Each row was made from one walk, in order. Every step used is in the known rows, and no mark comes twice. Write each row's walk.
In the rows, 100 means zero.
Known rows
tizape, bude, migu, gaded: [172,90,95,114,116,82,96,75,82,60,120,92,115,96,128,84,82,92,94,95,93,130,64,124,144,110,102,106,162,72,133,167,127,87,138]
migu, gaded, demate, figosoz: [121,108,85,68,114,107,104,95,111,68,62,147,108,105,63,53,99,46,109,51,103,120,109,107,119,112,106,137,92,85,114,114,124,135,89]
begus, demate, figosoz, ditun, gaded: [74,97,108,42,88,130,76,109,69,90,90,110,75,73,92,104,129,110,122,104,106,91,140,61,105,84,74,123,30,90,71,87,66,107,109]
begus, demate: [68,112,85,90,81,77,99,117,97,81,106,120,104,107,66,92,88,92,151,82,54,73,125,83,70,66,101,142,96,145,113,128,99,73,117]
tizape, gaded: [106,98,125,102,116,70,80,70,146,127,84,83,93,77,109,131,90,117,140,77,88,106,83,103,89,47,83,118,89,81,95,94,90,118,109]
demate, nunir: [78,125,59,75,98,116,98,116,80,123,99,100,89,116,87,94,103,86,130,104,96,88,79,97,113,106,76,95,123,100,85,91,34,91,80]
tizape, bude, demate: [94,70,100,97,112,108,106,86,155,71,106,114,90,100,67,115,116,113,93,117,45,73,124,119,98,31,144,120,107,111,144,125,93,73,112]
fezut, begus, demate, figosoz, ditun, gaded, meniz, norat: [132,94,91,117,48,93,49,138,72,87,116,116,119,66,117,127,26,94,70,99,99,126,129,95,90,63,98,122,59,144,49,69,88,133,82]
demate, figosoz, ditun: [69,87,72,41,108,135,84,144,90,85,60,123,82,118,85,86,140,94,77,85,134,99,129,68,124,107,94,68,68,80,100,87,83,112,95]
norat, meniz, gaded, migu: [150,105,112,127,100,100,84,81,93,134,136,92,86,107,88,93,87,88,111,103,122,110,66,83,78,96,137,110,123,105,106,121,94,135,137]
begus, demate, gaded, ditun, figosoz: [57,109,109,102,124,108,131,76,99,93,98,144,73,135,106,106,101,71,98,61,77,85,118,123,116,128,64,67,95,96,107,90,128,118,72]
ditun, figosoz, demate, gaded, tizape, bude: [98,71,131,124,105,154,118,74,132,125,104,101,102,103,110,115,134,96,81,136,43,99,126,136,132,85,138,82,108,117,110,92,136,93,125]
tizape, gaded, meniz, norat, ditun: [97,89,107,107,77,59,83,128,86,90,107,83,128,75,117,140,90,145,87,76,122,131,72,72,97,96,120,93,99,115,81,67,103,127,86]
norat, meniz, gaded, demate, duzeraz: [120,136,88,128,118,93,83,112,131,82,143,94,118,101,87,36,93,83,119,123,100,114,98,79,73,78,85,129,105,97,126,130,79,125,118]
bude, ditun, figosoz, demate: [54,80,89,99,110,105,130,87,96,68,66,87,71,104,81,114,81,64,67,112,102,55,113,141,118,113,98,102,73,115,89,103,95,73,73]
begus, fezut: [71,90,122,128,97,63,84,141,82,98,89,129,56,152,95,50,75,91,150,101,120,109,86,88,102,90,78,84,141,83,122,101,59,94,135]
bude, ditun, gaded: [68,99,105,51,128,109,93,86,92,110,125,61,48,68,105,96,105,121,115,113,107,65,105,72,106,103,48,131,32,78,100,79,59,114,123]
figosoz, ditun, gaded, tizape, bude: [93,75,120,82,101,163,84,78,113,131,117,79,109,83,118,105,155,130,84,138,54,102,128,91,111,61,125,102,84,123,103,93,105,99,143]
tizape, gaded, ditun, figosoz, demate: [69,96,121,94,101,112,130,69,101,90,48,95,93,98,88,127,92,74,82,100,99,79,115,149,92,109,94,99,69,121,72,107,102,78,69]
gaded, ditun, duzeraz: [80,122,56,83,119,61,118,90,119,114,119,104,114,118,130,70,153,117,80,80,104,71,105,59,75,129,60,59,119,78,118,98,103,57,92]
fezut, begus, demate, gaded, tizape: [94,95,147,124,94,141,69,86,111,161,95,100,94,109,109,123,79,118,131,113,90,101,130,114,85,80,94,100,94,89,106,65,132,108,111]
fezut, begus, demate: [69,114,66,89,85,75,56,107,71,70,92,110,96,103,65,98,53,82,143,79,69,85,110,88,75,53,85,172,107,158,120,135,96,77,130]
fezut, begus, demate, gaded, tizape, bude: [95,83,117,114,105,149,87,83,122,126,117,99,105,100,103,107,120,107,102,128,38,105,124,111,115,69,127,110,112,133,125,103,130,94,154]
norat, meniz, gaded, tizape, bude, migu: [156,97,108,127,115,115,81,79,113,116,142,73,106,103,150,99,88,76,74,117,104,142,85,108,95,73,133,78,140,117,129,139,98,86,143]
gaded, meniz, norat: [150,95,93,141,57,70,85,145,103,102,120,105,128,92,123,111,32,97,73,100,98,121,97,110,90,76,120,95,101,130,69,71,110,133,67]
figosoz, demate: [92,98,107,86,84,104,126,115,94,89,48,77,98,96,67,99,97,86,108,134,112,75,102,131,89,109,124,123,84,116,87,119,95,59,88]
migu, gaded, ditun: [104,122,119,48,135,122,113,95,87,109,90,93,102,115,112,63,117,128,96,79,115,102,85,101,95,154,50,88,84,83,114,111,130,112,119]
meniz, gaded: [135,86,114,83,120,92,89,106,102,124,139,92,38,98,114,67,93,103,105,86,122,104,63,106,107,87,84,122,104,113,102,108,130,127,106]
figosoz, demate, duzeraz: [95,113,91,106,88,85,93,115,121,77,92,75,112,92,65,67,100,74,108,157,115,75,131,102,81,88,94,120,90,98,113,121,55,86,107]
figosoz, demate, gaded, ditun, duzeraz: [83,123,77,98,117,81,143,97,120,116,111,105,110,113,124,83,156,118,86,105,104,71,114,79,87,159,63,48,108,62,107,92,111,42,88]
norat, ditun, gaded, demate: [82,131,97,71,106,114,120,82,72,77,96,90,129,80,70,87,135,120,144,91,92,121,77,77,74,113,112,159,89,96,107,125,86,100,91]
fezut, begus, demate, nunir: [57,132,40,80,84,112,68,109,56,101,102,110,95,109,71,106,71,77,145,96,71,85,96,93,94,80,66,138,119,144,84,113,31,70,100]
meniz, norat: [128,91,77,123,63,79,86,155,99,98,111,103,117,95,128,76,61,81,87,91,75,104,99,117,93,95,118,105,104,108,66,100,111,115,55]

Write each row's walk
[126,103,106,117,88,86,84,41,113,133,100,86,114,87,64,140,104,94,129,88,98,105,91,93,61,75,138,118,123,85,110,125,57,126,128] | tizape, gaded, migu
[87,129,87,74,106,140,116,95,74,82,94,96,128,86,75,83,132,119,130,105,84,117,97,82,75,104,103,141,80,88,99,131,78,93,89] | figosoz, ditun, gaded, demate
[106,79,167,126,104,149,89,80,147,164,93,100,86,110,111,134,95,133,116,126,98,94,133,129,87,72,113,74,92,51,114,50,128,111,87] | bude, demate, gaded, tizape
[171,98,103,114,111,70,88,79,74,68,108,90,106,100,129,86,62,92,105,83,122,125,60,123,131,117,85,105,157,51,125,153,125,94,117] | bude, migu, gaded
[96,75,162,139,80,147,99,92,108,150,82,94,104,99,128,136,92,116,90,122,105,104,127,140,102,114,121,65,87,75,70,47,140,107,65] | meniz, norat, ditun, figosoz, demate, gaded, tizape
[97,92,113,111,72,79,110,147,71,83,95,89,125,84,104,133,94,139,86,104,129,125,80,88,107,135,130,85,97,108,76,68,111,107,79] | figosoz, demate, gaded, meniz, norat, ditun
[101,77,111,95,105,140,92,81,133,132,113,87,113,102,110,92,141,109,86,123,50,101,116,105,109,61,140,101,113,134,123,99,124,100,140] | gaded, tizape, bude
[82,93,116,93,101,114,135,78,81,73,51,101,95,105,90,106,88,73,75,105,104,78,108,154,110,132,93,99,83,113,77,115,121,76,70] | migu, gaded, ditun, figosoz, demate
[69,123,88,94,104,145,117,105,73,117,87,101,81,111,104,106,85,72,96,118,101,88,85,129,113,121,71,81,89,127,46,90,52,77,67] | norat, meniz, gaded, ditun, figosoz, demate, nunir
[61,90,20,101,138,58,115,89,140,88,158,89,94,103,126,72,150,114,54,96,71,48,108,52,120,107,70,70,117,84,137,100,91,49,124] | tizape, bude, ditun, duzeraz
[119,100,111,139,82,116,134,67,86,112,89,112,98,116,49,132,107,65,117,124,106,90,105,126,98,145,150,90,129,69,109,120,83,103,102] | ditun, figosoz, demate, gaded, migu
[71,99,73,53,115,143,90,122,102,83,61,124,107,104,77,95,138,100,89,76,117,118,126,73,107,98,99,84,65,81,96,101,81,111,93] | tizape, gaded, demate, figosoz, ditun
[146,95,99,103,92,101,91,66,83,131,139,92,77,102,68,95,108,83,106,95,121,104,77,93,75,103,137,120,134,108,115,133,86,130,125] | meniz, gaded, migu
[101,119,76,97,128,66,107,97,124,125,143,101,99,113,155,62,137,124,75,82,112,82,87,55,79,121,52,59,107,87,102,90,121,69,104] | norat, meniz, gaded, ditun, duzeraz
[124,90,97,112,75,59,85,126,59,69,116,86,133,84,126,126,76,133,74,79,137,143,62,81,110,120,122,87,128,104,93,91,110,115,88] | bude, migu, gaded, meniz, norat, ditun
[77,133,135,58,130,152,153,119,100,130,70,95,86,119,89,86,136,117,108,121,119,94,110,117,82,185,71,64,54,81,104,93,109,89,105] | figosoz, demate, gaded, ditun
[104,103,136,114,106,120,151,128,107,108,66,100,78,107,78,110,104,98,136,146,107,89,102,137,123,154,106,87,91,58,95,96,116,77,92] | figosoz, demate, gaded
[153,96,108,133,52,77,78,131,92,106,126,99,120,71,130,119,36,104,80,109,97,120,102,104,88,72,108,110,79,125,55,64,96,137,70] | ditun, gaded, meniz, norat
[115,115,55,96,124,64,116,70,110,90,140,102,131,106,149,71,149,115,64,82,92,91,97,72,101,136,64,58,144,73,126,130,117,46,116] | tizape, bude, migu, gaded, ditun, duzeraz
[79,88,85,86,77,69,92,147,70,79,100,87,118,91,115,97,113,125,92,76,111,115,75,74,101,124,124,98,108,103,86,90,108,110,73] | meniz, norat, ditun
[59,81,105,99,86,90,128,89,76,61,47,95,93,101,78,125,102,76,86,102,113,79,98,134,117,114,124,105,98,118,80,106,107,72,62] | norat, ditun, figosoz, demate
[80,112,105,115,101,89,93,77,129,77,92,87,109,90,83,92,96,67,90,131,104,79,139,116,80,84,72,103,77,98,99,111,59,101,96] | tizape, gaded, ditun, figosoz, demate, duzeraz
[116,102,145,134,99,86,135,96,101,100,82,111,94,107,79,165,70,118,99,126,143,114,88,115,126,114,109,72,101,98,109,49,116,119,100] | norat, ditun, figosoz, demate, gaded, meniz
[110,87,104,107,76,62,87,135,65,74,109,91,129,84,118,120,86,145,81,78,126,130,66,79,114,118,119,94,114,108,85,75,121,125,88] | migu, gaded, meniz, norat, ditun
[93,95,33,95,107,77,101,103,103,69,105,132,129,107,119,74,153,111,68,74,105,88,118,54,120,114,79,63,126,51,103,107,108,57,83] | migu, gaded, demate, figosoz, ditun, duzeraz
[141,99,132,115,129,90,79,129,114,128,133,91,50,106,141,66,66,110,113,98,122,112,47,91,111,76,85,107,90,111,89,91,139,132,124] | norat, meniz, gaded
[135,107,138,122,105,59,84,68,140,126,97,90,107,84,94,166,54,132,112,95,125,123,79,92,90,33,90,103,94,114,108,57,89,142,123] | tizape, gaded, meniz
[101,114,77,60,110,108,109,104,121,80,58,144,100,112,53,56,110,36,110,57,105,116,119,97,100,104,119,130,82,102,118,107,101,133,82] | gaded, demate, figosoz
[79,75,87,132,85,55,97,91,78,64,102,125,98,110,123,133,73,83,64,49,103,108,84,107,135,91,110,79,128,114,86,69,123,137,47] | gaded, meniz, norat, ditun, figosoz
